Known rows, with every way that one mark hangs from another
mulu(toba zolav(fomik saged)): [-36 -18 -20 -26 -38   7 -10  -3  17  -6 -15 -22  12 -33   3  46  -7  25
  -1  37  13  41 -13 -63 -10 -54  22  34 -28  11 -39]
rufe(sabal(fomik saged timo)): [-40 -43  -4 -16  -5  11 -23  11  17   1  -8 -15  20 -26   2  13 -14   9
 -37  62   1 -10  35  -1 -11  19   2  35 -19 -28   7]
mulu(toba zolav): [-38 -21 -11 -13 -29  10 -10  12  14   8 -19 -21   8   5   0  39 -16   5
   4 -19   8  27  -8 -59  -9 -39  11  33   8  15 -43]
rufe(sabal(saged)): [-36 -32  -2  -1 -19   0  -9  10  39  10  -8 -10   9 -45   0  15  -2   6
 -32  44 -26 -15  31   1  13  24 -12  35 -14 -27 -10]
fomik(sabal(saged) toba zolav(timo)): [-29 -11 -12  -2 -24  -2 -18 -28  52  -1  -7 -13 -10  27 -17  42 -24 -15
 -24  16   4 -12  34 -22  -7  19  25  57 -34   6 -15]
timo(toba zolav(saged)): [-17 -25  19 -18 -34 -12 -18   8  33 -11  -9  -7  17 -34  -5  45  -9  18
   4  33   3  20 -41 -26 -15   0   0  41  -1 -36 -27]
sabal(mulu): [-33 -35   5  -8 -21   5 -14   3   9  -5 -11  -8  14 -18  -2  31 -14   9
 -15  51   5   1 -19 -37 -12 -11  -1  46 -25  -3 -30]
toba(rufe saged(zolav(fomik(sabal)))): [-11 -24   6  -9  -7  13 -19   4   9   4 -19  -9  10 -65   2  34  -6  -5
  -2  60 -30  42  30  -2  -7 -47  43  57 -48 -19 -50]
sabal(mulu(toba) saged): [-38 -25  -6   1 -17   5 -15  20  11   0 -14 -17  15 -28 -14  40 -18  16
 -17  71  13  -3 -47 -49  14 -21 -19  41 -36   4 -23]
saged(zolav(fomik(sabal) rufe timo)): [-25 -19 -13 -10 -31  11 -30 -36  37  -7 -11 -11 -10  -5  -6  55 -20  -8
   3  15  20  34  13 -13 -29  -6  25  55 -58  -7 -43]
rufe(sabal(mulu(zolav(timo)) saged)): [-51 -16  12   7 -16  -5 -16  -9  47   4 -10 -10  11 -51  -6  31 -17   6
 -38  77 -15   0  48 -34   7  29   6  32 -44 -23 -30]
fomik(toba): [-33 -39 -23 -26 -30  -1  -5  -7  31  -1  -8  -4  10  29  -2  24  -2  -1
  12 -11   5 -12 -14 -26 -35 -17 -20  47  27   8  -9]
fomik(sabal(saged timo)): [-26 -30  -4  -9  -8   4  -3  12  10   0 -11 -19   1 -30  -9  43 -21  -9
 -36  13  10  11  29   0   4  31  20  47 -24   1  -7]
sabal(rufe): [-35 -36 -35 -22 -27   7  -6   2  30  -5 -11  -2   5  12   6  19  -8   9
 -11  22  16   6 -19 -22  -7 -16   1  47 -33  25 -34]
timo(zolav(fomik rufe(sabal))): [-36 -26 -18 -16 -36   2 -41 -13  32   5 -14  -7   0 -31   3  41 -12   9
   1  41   9   1  14 -32 -15  16 -11  51 -33 -45 -43]
fomik(toba zolav(rufe timo)): [-34 -29 -26 -23 -41   8 -17 -23  56 -15  -9  -5   0  67 -18  55 -19  -4
  18  -4  23 -15   7 -52 -35  -6 -17  54 -21   3 -34]
sabal(mulu(zolav(fomik(toba) rufe))): [-44 -34 -10 -26 -28   4 -29 -28  15  -4 -12 -12  11 -11  -2  57 -18   9
  10  26  30  -3 -18 -62 -29 -12   3  50 -33   3 -45]
sabal(saged(zolav(rufe))): [-22 -30  10  -4 -18   3 -15  14  40   8 -12 -17   6 -14  -9  58 -10  -8
  -8   9   4   8 -16  21   4  25 -14  37 -19 -31 -27]
mulu(zolav(fomik)): [-32 -33  -3 -25 -31   5 -10  -9   8   8 -16 -20   5 -37  15  30  -6   7
  -6  10  -2  22  26 -42 -12 -26  34  40 -16  -2 -41]
fomik(sabal(saged timo) toba): [-34 -30 -20 -20  -8  -2  -4  -5  27   0  -8 -14   3   5 -13  42 -20 -15
 -18  -3  22  -5  18  -5 -18  31   2  54   0  10   8]
zolav(fomik): [-26 -42 -20 -25 -35  11  -7  -2   4   0 -14 -13   7 -34  12  18  -1  14
  -3  36   0   7   1 -35 -12 -39  10  47 -22   0 -25]
sabal(saged): [-24 -34   0  -6 -21  -2   4  19  25   7 -12 -14   8 -33  -4  31  -4   4
 -19  25  -5   0  -6  -4  13   5  -8  34 -12 -11 -13]
rufe(sabal zolav): [-33 -32 -22   1 -19  -1 -26   8  26  16  -8 -17  10 -41   5   4 -10  13
 -15  -2 -18 -10  33 -10  -2  -9   6  46  16 -23 -23]
fomik(sabal(timo) zolav(saged)): [-24 -21   1 -17 -18  12 -13  -7  13 -16 -10 -22   1  -7  -8  56 -25   0
 -45  34   9  22  45 -13  -7  21  50  56 -33  -9 -21]
zolav(saged timo): [-29 -21 -13 -15 -41  -6  15  -5  51 -26  -6  -2  10  -5 -13  33  -1  13
  -9  58   6  34   5 -25 -24 -18  -6  30 -41  -4 -17]
saged(zolav(timo)): [-29 -22  -2  -4 -28   4 -10  -8  45  -2 -13  -8   4  15  -3  31 -11 -11
  -4  16  -5  34  17  -2 -31 -11   2  39 -15 -13 -27]
saged(zolav): [-25 -29   6  -8 -23   7 -16   0  27   8 -14 -14   7   4   5  31  -8  -9
  -9   2  -9  23   2  12 -23  -4   8  43   8 -19 -28]
toba(saged): [-28 -35  17 -21 -18   0  10  16  11 -12 -19  -2  12 -36  -4  24  -8  13
   1  16 -13  13   8 -28 -13 -49  10  40 -21 -20 -15]
timo(toba(rufe(sabal(fomik))) zolav): [-15 -34   8  -3 -18   5 -54  15  27  13 -10  -5  26 -21   3  18  -6   8
   7  52 -16   2 -10 -27 -17   2   6  47   2 -35 -48]
rufe(sabal(timo) zolav(fomik)): [-41 -43 -41 -18 -17   5 -21   4   6   7 -11 -24  14 -59  10   9 -15  19
 -16  35  -6  -6  58 -26  -9 -17  11  53   1 -20 -17]
timo(zolav): [-28 -22   1  -2 -31  -5 -20   6  29  10 -15  -8   4  -2   0  32 -14  -4
  -6  14   8  16   0 -23 -17  11  -2  43   4 -31 -33]
fomik(zolav(rufe timo)): [-27 -29  -8 -12 -41  14 -12 -10  39 -13 -13 -10   0  37 -14  55 -20   0
   0  14  12   3  20 -46 -12  -5   2  48 -46  -8 -46]

Rows
[-37 -22  20  -8 -21  -4 -10  -4  21  -7 -10 -13  17 -36  -4  49 -14  13
 -24  58   6  26  -7 -37 -12   0  23  34 -31 -10 -39] -> sabal(mulu(zolav(saged)))
[-28 -25 -16 -15 -33   8 -16 -22  34  -3 -14 -11   2  -9   5  27  -8  -1
  -2  46  -3  31  21 -17 -31 -31  14  45 -32 -10 -31] -> saged(zolav(fomik timo))
[-42 -25   2 -12 -17   9 -11  15  -6 -15 -19  -7  17 -29 -13  33 -22  23
  -1  58   7   9 -38 -68 -12 -71  -5  46 -38  -1 -26] -> sabal(mulu(toba(saged)))
[-42 -30 -40  -6 -13   2 -46 -19  15  -5  -4  -6  17  12  -1   5 -31  23
 -13  67  49   2 -39 -48 -29 -52  18  49 -73  21 -38] -> sabal(fomik mulu rufe(zolav(timo)))
[-50 -22 -22  -9  -7  -5 -19  15  25  -3 -14  -9  12 -15 -10  48 -36   5
 -37 104  37   3 -14 -32   9  40 -10  49 -62  -7 -28] -> sabal(mulu rufe saged timo(zolav))
[-26 -28 -23 -33 -31  -2  -7 -11  35   1  -9 -12  17 -28   5  40   7  10
   8  49  -3  29   7 -32 -21 -24  17  40 -12   6 -44] -> mulu(zolav(fomik(toba(rufe)) saged))
[-36 -37  -1 -16  -9   0 -38 -13  19   2  -4  -8  23   6  -7  20 -16  11
 -16  66  31 -25 -54 -22 -28 -12  -9  41 -27  -6   3] -> sabal(fomik(toba) mulu saged)
[-21 -28  12 -11 -30   3 -14  -3  38  -9 -13  -8  11   6  -3  36 -11  -1
  10   6  -8  24  -6 -17 -29 -20   5  41  -2  -9 -29] -> saged(zolav(timo(toba)))
[-20 -36 -26 -18 -12  -7  -2  21  21   5 -14  -5  22 -22 -10  20  -3   6
  28   9 -11   1  -3 -27 -21 -56  -9  51  12  -6 -31] -> fomik(toba(rufe(zolav) saged))
[-18 -18  28 -12 -21   8 -15 -15  20 -22 -16 -11  -1 -16 -12  40 -30   7
 -14  13 -14  10  31 -50  -5 -34  57  60 -49  -5 -33] -> fomik(sabal zolav(timo(toba(saged))))
[-29 -28  15 -15 -32  -2   0   0  30  -7 -13 -11  11  -8  -1  39 -13   6
  12 -13  -2  23  12 -53 -17 -20  20  32  -9   6 -39] -> mulu(zolav(timo(toba)))
[-33 -20 -22 -22 -18  13 -17 -12  24 -22 -10 -16  -3   9  -4  53 -30   4
 -50  50  21  21  33 -14   1  19  53  62 -63  16 -32] -> fomik(sabal(rufe timo) zolav(saged))
[-19 -45   6  -4 -14  12 -27  18  17   1  -9  -5  29 -47   1  25   0  17
   1  69 -33 -11 -13 -40   4  -9  -8  52 -12  -5 -50] -> timo(toba(rufe(sabal(mulu))))
[-29 -37 -21 -31 -32   9 -31 -23  34   1 -11 -11   4  14   1  50  -8  -1
  22   1  20   4 -20 -12 -40 -14 -15  54  -7 -10 -30] -> saged(zolav(fomik(toba) rufe))
[-18 -26  11 -19 -40   4  -6  -3  39 -27  -9 -11  14  -2 -10  45 -10  21
  -7  49  -7  11   1 -46  -8 -24  22  43 -38  -9 -31] -> fomik(zolav(saged timo(toba)))
[-18 -40 -28   5  -9  11 -46  17  18  24  -6 -15  24 -32   5  -4  -2   9
  -5  40 -16   0  22  -4  -8 -23  12  46  -3 -17 -45] -> toba(rufe(sabal(fomik) zolav))
[-31 -34 -29 -11 -11   4 -30  -9 -22   4 -10 -27   7 -57   1  28 -30  13
 -20  32  23   7  16 -37 -10 -27  41  65 -29   2 -30] -> rufe(zolav(fomik(sabal(mulu timo))))
[-30 -36 -32 -26 -46  10  -4 -17  33 -18 -12  -5   1  -8  -6  43  -7  14
  19  33  27  12  -3 -53 -24 -30 -12  45 -65   5 -39] -> zolav(fomik rufe timo)
[-22 -31  21 -30 -26  -7 -21   8   2 -12 -21  -6  14 -69   3  31 -15  26
  17  42  -7  11 -21 -57 -16 -55  20  51 -24 -40 -30] -> timo(toba(saged) zolav(fomik))
[-31 -42 -36 -35 -17  -3  -4  22  17 -24  -8 -16  23 -23  -3  36 -19  32
  -2  22  30   9 -33 -29  -7 -25   6  49 -15  17 -24] -> sabal(rufe(zolav(saged)) timo(toba))
[-18 -36 -42 -32 -35   2  -4  -5  34  -9  -6  -5  18 -26   1  30  15  17
  14  81  -4  13 -19 -26 -23 -34  -8  49 -23   9 -29] -> zolav(fomik(toba(rufe)) saged)
[-37 -37 -20 -35 -35   4 -17 -24  26   0 -12 -13   5   7   4  53  -9   4
  23 -22  25   4  -2 -49 -29 -15   4  45 -12   4 -41] -> mulu(zolav(fomik(toba) rufe))
[-26 -13  22  12  -4   0 -33 -11  17  11  -9 -19  -1 -41  -9  46 -25 -12
 -43  47   0  13   2  15   6  30  30  53 -43 -17 -27] -> fomik(sabal(mulu saged(zolav)))
[-30 -25 -28 -27 -45   0   8 -15  38 -27  -8  -4   8 -36  -2  30   2  25
  -5  88   8  33   5 -39 -23 -39   5  37 -62   1 -18] -> zolav(fomik saged timo)
[-21 -33 -15   8 -16   7  -8  30  40  17 -10  -8  17 -48  -2  18   9   0
 -18  70 -37  -3  32  -2  23  22 -16  39 -19 -17 -38] -> toba(rufe(sabal(saged)))
[-12 -43   3  -5 -16   7 -12  37  30   8  -9 -10  24 -53   0  23   8  12
  -1  50 -41 -11  -3 -18  21   6 -12  43  -6 -11 -38] -> timo(toba(rufe(sabal(saged))))
[-25 -25 -37 -18 -38  -8  -2  -8  32 -12  -6 -15  10 -52  -3  23  -6  28
   0  53  14  28   7 -32 -14 -53  15  41 -40  -9 -26] -> rufe(zolav(fomik saged timo))
[-35 -29 -45 -41 -50  -3  -3 -33  57 -35  -4   3   7   6 -15  55   0  22
  26  53  39  12 -22 -48 -45 -28 -29  45 -57   5 -19] -> zolav(fomik(toba) rufe saged timo)
[-28 -20   3   0  -7  14 -23  26   6  -2 -21  -8  23 -25 -13  43 -17   7
   6  82 -11  28 -27 -49  -7 -64  -3  49 -38  -5 -53] -> sabal(mulu(toba(rufe saged(zolav))))
[-31 -28 -33 -15 -18  -4 -41 -29   3  10  -6 -20   3 -37   1  22 -21  11
  -4  14  20  -9 -10 -37 -21 -32  29  68 -14   8 -27] -> rufe(zolav(fomik(sabal(mulu) toba)))
